Every row comes from one small tree of marks. The marks that hang from a mark follow it in brackets, in the order of their numbers. Every link used is in the known rows. Which tree was each row made from?
In the rows, 128 means zero.
Known rows:
j_596(j_617(j_63 j_517(j_737))): [138 118 129  70 132 184 121 113 113 131 136  73 114 103  78 109 185 152
 130 121 100 128 129 170 122 120 116 104 150 133 156  85 137 156 160 151
 127 138 138 117 115  98 114 122 127  62 119 125 117 138 136 130  89 114
 157 135 133 118 137 144  82 147 137 174 123 130 144 189 111 136 143 148
 130]
j_596(j_617(j_63 j_517(j_737 j_839))): [147 120 142  28 137 193 138 114 141 123 128 111 108  94  80 109 128 160
 131 133  96 115 124 161 125 108 125  92 167 138 166 129 132 162 155 154
 126 134 146 105 127  85 101 118 138  69 115 121 133 151 132 116  93 111
 155 143 127 122 133 156  85 154 123 182 104 134 143 173 120 113 139 163
 126]
j_184(j_110(j_839(j_517(j_737)))): [144 116 165 110 113 151 108 116 139 151 125 143 134 101 120 131 143 126
 118 108 126 116 136 152 105 108 128  85 136 127 156 156 125 122 120 129
 127 119 134 167 128 100  84 132 120 130 118 134  98 130 116 134 109  92
 146 141 143 108 135 112 139 117 118 155 170 118 142 101 127 100 120 114
 140]
j_110(j_839): [133 119 135 112 128 150 129 139 129 133 112 141 121 130 131 138 110 117
 129 124 134 119 142 134 119 131 141  92 128 132 129 114 124 122 127 125
 125 125 142 141 145 115 118 129 126 149 127 114 126 120 126 140 124 113
 131 129 130 114 129 113 135 121 118 117 158 115 125 135 152 110 120 118
 133]
j_596(j_617(j_517)): [136 114 117  91 129 138 129 121 129 130 144  90 120 121  97 106 190 131
 122 138 116 122 136 137 127 109 113 115 134 140 154 101 143 151 149 137
 145 126 132 114 119 106 125 132 125 110 119 124 119 120 142 125 104 130
 144 124 128 133 121 133 123 154 126 118  99 138 140 146 118 147 120 120
 120]
j_617(j_63 j_517 j_596): [128 124 163  88 146 129 152 120 120 139 142  83  87 118  92 129 214 128
 127 115 108 117 120 185 150 111 121 120 133 135 172 132 145 131 153 163
 127 154 193 116 144 113  90 137 117  23 102 128  63 122 164 125  92 122
 129 133 155 135 149 128  85 141 141 145 124 132 122 160 111 194 113 120
 135]
j_110(j_839(j_517)): [144 120 141 111 127 141 133 126 139 143 117 153 130 114 110 136 170 106
 115 110 129 104 144 131 121 123 123  78 129 134 151 134 118 119 122 131
 128 129 152 152 147 104  96 142 133 127 118 125  99 108 142 142 135 109
 133 133 129 121 132 124 138 128 126 108 129 113 130 120 127 116 115 111
 142]
j_596(j_617(j_63 j_517(j_839))): [145 122 131  33 141 183 156 123 148 123 122 119 109  98  74 113 159 151
 120 137 104 102 132 155 140 106 121  94 159 143 168 126 135 156 147 148
 130 129 167 106 138  91  92 125 139  59 108 120 131 144 147 119  92 115
 147 133 138 129 127 151 110 151 129 140  96 135 135 150 121 123 133 153
 124]
j_839(j_110(j_184) j_517): [142 154 129 183 112 173 122 121 156 171 135 146 125  94 132 130 149 121
 109 105 110  95 147 128 111 117 121  74 122 134 133 171 123 139 123 146
 135 123 180 134 133 121  95 126 116 106 120 154  31 120 135 144 119 117
 143 134 110 122 132 137 109 116 129  91 123 123 134 142  64 139 144 106
 138]
j_184(j_110): [123 127 131 140 115 109 119 128 147 134 136 130 134 120 141 137 126 141
 126 123 138 122 112 137 124 107 127 144 117 125 132 145 144 135 122 123
 138 109 116 146 126 132  97 132 116 119 128 139 110 139 113 118 115 115
 135 128 142 124 127 118 139 108 124 129 156 132 134  92 137 124 117 120
 129]
j_596(j_617(j_63)): [125 127 122  93 128 159 136 119 118 119 122  93 137 109  95 127 179 140
 120 127 124 112 124 144 126 133 125 119 145 133 137  82 123 147 149 133
 127 126 136 118 125 128  96 108 131  74 114 124 159 138 139 128 117 112
 152 132 119 116 125 144 124 133 146 127 115 122 140 161 126 132 145 155
 129]
j_517(j_617(j_63) j_737 j_839): [145 143 153  31 127 219 151 119 141 112 121 162 128  98 107 114  61 164
 139 129  97 115 100 131 133 127 133 102 171 133 164 121 120 153 133 133
 108 141 165 119 125  97 111 106 139 103 130 124 174 156 114 119 110 105
 135 145 134 117 146 150 104 143 121 155 130 136 144 150 123  79 148 183
 119]
j_517(j_617(j_63 j_596) j_737 j_839): [142 135 181  26 131 209 164 122 132 111 118 131 106 102 105 115  76 165
 143 117  84 112  92 141 141 110 140 117 176 135 168 122 127 149 144 151
 104 160 185 110 126  96  83 109 132  62 122 128 134 153 120 124 100 119
 133 145 132 123 154 144 103 168 124 154 127 141 138 149 117 124 131 179
 119]
j_110(j_184 j_839(j_517(j_737))): [142 142 162 112 109 195  91 110 148 151 121 136 122 100 126 147 122 122
 116 101 120 115 150 142 100 124 138  55 145 133 138 155 130 126 115 130
 125 123 154 155 150  94  94 125 115 151 126 131  82 114 119 138 118  94
 146 140 123 104 144 127 113 134 122 117 170 107 137 138  97 102 135 120
 144]
j_517(j_737 j_839(j_110(j_184))): [142 151 149 130 114 223 121 138 164 139 123 160 109  97 153 129  12 148
 127 119  91 112 140 121 109 110 153  75 147 128 118 182 128 151 122 146
 120 121 164 124 132 112 122 108 124 126 133 142  61 153 101 123 101 107
 147 138 101 112 135 139  91 133 107 139 154 128 135 150  85  87 148 147
 138]
j_617(j_63 j_517(j_737 j_839) j_596): [141 123 182  42 148 168 152 119 135 129 128 106  78 101  94 121 131 153
 132 119  85 119 119 186 146  98 135 110 161 133 174 170 133 132 149 173
 114 154 194 107 145  91  97 128 131  40 108 129  79 146 134 126  87 111
 134 141 153 130 150 141  67 163 116 196 123 138 127 169 122 155 120 150
 136]
j_617(j_63 j_517(j_737 j_839)): [149 129 145  44 141 189 138 123 141 132 124 137  95 100  94 122 108 145
 133 129 100 122 116 166 136 114 128  98 155 129 172 162 131 137 142 158
 117 140 160 117 137  90 109 128 136  79 118 121 104 152 134 119  90 111
 139 144 152 122 144 145  74 142 116 191 124 130 135 175 119 116 136 156
 133]
j_184(j_110(j_839(j_517(j_617)))): [145 128 139  93 110 157 138 120 148 148 122 158 149 104 117 132 176 122
 115 114 135  95 121 129 122 104 120  87 131 138 172 131 127 140 112 110
 135 119 152 164 126  96  64 132 119 135 122 137 120 119 131 125 115 101
 135 134 144 120 130 109 169 119 128  75 153 127 144  69 132  98 116 108
 120]
j_184(j_110(j_839(j_517))): [140 115 134 116 118 120 125 123 143 152 121 153 133 107 119 135 181 118
 109 114 137  99 138 150 117 103 125  90 124 131 156 158 133 124 116 122
 135 109 143 169 139 105  64 138 120 123 115 136 102 122 127 134 116  98
 142 133 141 118 131 111 151 111 125 111 164 119 133  80 136 105 113 102
 139]

Which tree is each row?
[145 170 128  91 118 252 154 126 172 146 120 167 121  87 127 142  64 144
 117 117  93  85 114 121 128 119 137  70 147 140 150 146 131 172 126 135
 117 125 199 124 132 106  77 102 126  85 129 140  82 155 127 109  99 100
 139 137 112 120 139 145 107 118 126  70 141 128 137 147  88 102 156 158
 113]
j_517(j_617(j_63) j_839(j_110(j_184)))
[149 126 162  78 104 181 127 121 139 138 131 157 144  98 117 117 142 129
 128 108 117 105 126 132 108 104 123  78 142 134 173 123 131 142 118 116
 130 121 152 167 116  87  81 132 119 133 131 136 128 124 110 120 107  96
 143 141 142 106 140 108 147 128 120 117 168 129 150  93 123  85 121 119
 125]
j_184(j_110(j_839(j_517(j_617 j_737))))
[150 174 125 124 116 233 147 113 156 170 129 151 131  79 111 132 179 122
 112  98  97  76 124 119 122 122 114  71 132 141 156 127 134 164 131 144
 128 135 202 137 121 110  65 119 122  73 121 152  50 131 145 125 106 103
 148 139 117 115 141 144 102 112 144  67 137 124 146 145  53 130 160 131
 118]
j_839(j_110(j_184) j_517(j_617(j_63)))
[137 125 127  79 137 149 138 113 126 127 134  86 119 107  78 117 215 132
 119 131 118 113 132 160 134 120 113 109 138 140 159  84 144 158 154 146
 137 128 142 116 123 107  98 124 125  62 112 126 124 126 156 122  96 117
 149 131 135 128 131 143 104 136 143 136 108 130 140 170 117 151 139 129
 125]
j_596(j_617(j_63 j_517))
[133 128 167  79 146 155 134 117 104 140 148  78  85 113  93 120 186 140
 136 110  92 127 121 188 136 110 125 120 144 129 170 135 136 128 158 169
 121 155 184 115 133 105 104 133 118  27 109 132  67 132 150 133  85 112
 138 139 152 124 152 130  63 148 135 192 134 134 129 190 111 181 127 139
 136]
j_617(j_63 j_517(j_737) j_596)
[145 131 177  81 127 218 171 137 127 128 128 157 113 112 144  96  63 158
 144 118  70 115 116 116 130  90 141 101 162 138 150 132 109 156 144 162
 111 153 201 104 109  99 125 113 131  91 134 141  84 145 107 123  86 126
 133 141 110 129 145 129 112 171 102 135 108 149 146 140 102 112 124 151
 120]
j_517(j_617(j_596) j_737 j_839(j_110))
[150 146 140 116 122 228 121 126 178 156 140 153  91  91 136 120  53 141
 125 120  88 114 143 138 117  95 140  67 145 134 140 184 132 155 130 161
 133 124 172 119 136  92 118 121 122 116 127 140  25 143 114 122  80 112
 141 138 114 124 139 140  68 140  98 135 146 135 135 159  77 114 137 126
 130]
j_617(j_517(j_737 j_839(j_110(j_184))))
[153 148 132 138 123 168 163 123 136 155 128 165 143 103 121  98 164 129
 124 115 100  98 125 103 124 105 105  90 135 140 159 125 112 154 132 144
 130 140 184 135  98 112 115 132 135 102 128 145  79 119 144 120 107 128
 134 132 115 128 130 126 136 129 133  74  93 140 142 118  73 129 140 119
 118]
j_839(j_110 j_517(j_617))
[150 169 136 137 102 229 120 110 146 171 143 150 136  84 133 112 120 134
 125 100  90 102 132 110 106 111 122  66 145 134 146 133 127 163 128 138
 129 136 173 138 111 104 105 119 119 120 137 154  59 129 120 130 102 110
 149 139 106 117 140 134 101 129 125  96 138 137 152 140  47 115 151 123
 120]
j_839(j_110(j_184) j_517(j_617 j_737))
[139 141 177  27 139 186 176 127 139 110 117 138 110 109 101 128 111 155
 133 122  90 100  94 133 152 115 139 115 165 139 169 130 128 149 137 141
 110 153 202 109 132 100  77 117 132  55 119 129 134 144 135 129 110 115
 129 139 136 129 147 139 124 157 131 109 111 140 133 129 130 133 121 168
 118]
j_517(j_617(j_63 j_596) j_839)
[144 151 139 170 108 198 111 116 143 170 140 143 122  90 138 121 125 135
 118  98  96 110 149 128 102 113 124  77 139 130 132 166 122 141 128 152
 128 127 172 144 125 114 112 123 118 107 126 153  23 124 120 139 107 115
 147 139 105 111 140 139  88 129 124 132 142 123 144 154  53 129 153 118
 140]
j_839(j_110(j_184) j_517(j_737))
[126 138 160  67 133 167 164 120 114 123 133 108 117 120 107 125 186 139
 131 117 103 106  97 139 147 124 127 132 147 136 165  96 131 143 145 143
 111 158 188 117 122 117  94 116 120  58 115 135 122 134 143 129 113 122
 125 133 137 128 152 128 119 143 144 111 132 136 136 139 120 164 128 148
 117]
j_517(j_617(j_63 j_596))
[137 159 169 111 119 216 162 127 168 141 135 167 109 101 149 125  62 147
 127 114  79  89 117 115 133  95 151  83 152 143 144 157 131 168 126 149
 126 138 222 104 132 105  91 112 113  96 126 147  45 138 119 127  99 122
 133 133 109 130 142 132 116 159 110  60 133 145 136 121  91 139 129 135
 116]
j_517(j_617(j_596) j_839(j_110(j_184)))
[143 139 174  60 128 179 151 109 112 141 135 108 115  96  90 115 195 142
 132 107  86 107  99 149 132 112 117 108 169 133 181 120 122 133 148 148
 117 167 200 124 118  97  82 118 129  47 114 143 115 129 141 142 114 114
 138 144 138 118 155 134  99 159 141 144 114 138 143 151  92 156 136 147
 127]
j_839(j_517(j_617(j_63 j_596) j_737))
[141 151 136 140 120 211 131 131 178 142 119 166 115 101 152 139  46 134
 121 122 104 101 139 110 122 112 146  80 132 133 123 191 131 149 118 142
 129 115 171 120 146 118 101 118 122 116 127 140  48 144 117 121 111 114
 137 134 100 124 127 144 113 122 106  89 136 126 130 132  92 106 138 132
 132]
j_517(j_839(j_110(j_184)))
[155 138 149  89 119 221 161 139 145 126 121 185 133 103 143  92  39 157
 141 123  82 110 119 103 120 106 133  95 160 134 143 131 106 163 135 146
 116 140 177 118 100 100 145 113 140 125 142 137 114 150 104 118  96 123
 137 140 104 118 134 131 119 151 111 134 115 142 151 136 103  82 145 159
 116]
j_517(j_617 j_737 j_839(j_110))
[147 133 163 131 130 153 175 124 123 159 142 137 124 105 126  98 182 129
 125 103  90  93 124 116 132  96 111 106 135 140 166 130 113 145 142 158
 127 158 221 124 107 106  98 127 128  75 120 147  50 115 145 139  97 132
 134 133 121 132 137 121 132 158 130  78  90 147 142 123  76 171 124 115
 126]
j_839(j_110 j_517(j_617(j_596)))
[131 143 173  60 129 187 147 116  96 126 142  97 112 116 108 116 146 148
 141 113  90 121  97 154 132 121 135 123 160 130 157  93 128 142 151 144
 110 161 185 119 114 110 103 112 122  67 122 134 128 139 128 129  98 113
 138 141 133 121 156 127  98 158 139 154 143 137 140 165 116 137 133 159
 123]
j_517(j_617(j_63 j_596) j_737)
[140 150 179  87 114 185 134 109 147 142 123 129 119 106 117 151 152 113
 119  99 104  90 132 129 124 110 141  66 147 146 169 129 133 147 121 129
 134 141 203 139 149  83  53 130 107 120 118 137  87 107 136 144 119 109
 133 133 129 121 147 115 142 146 126  44 152 127 136 119 104 148 116 100
 122]
j_110(j_184 j_839(j_517(j_617(j_596))))
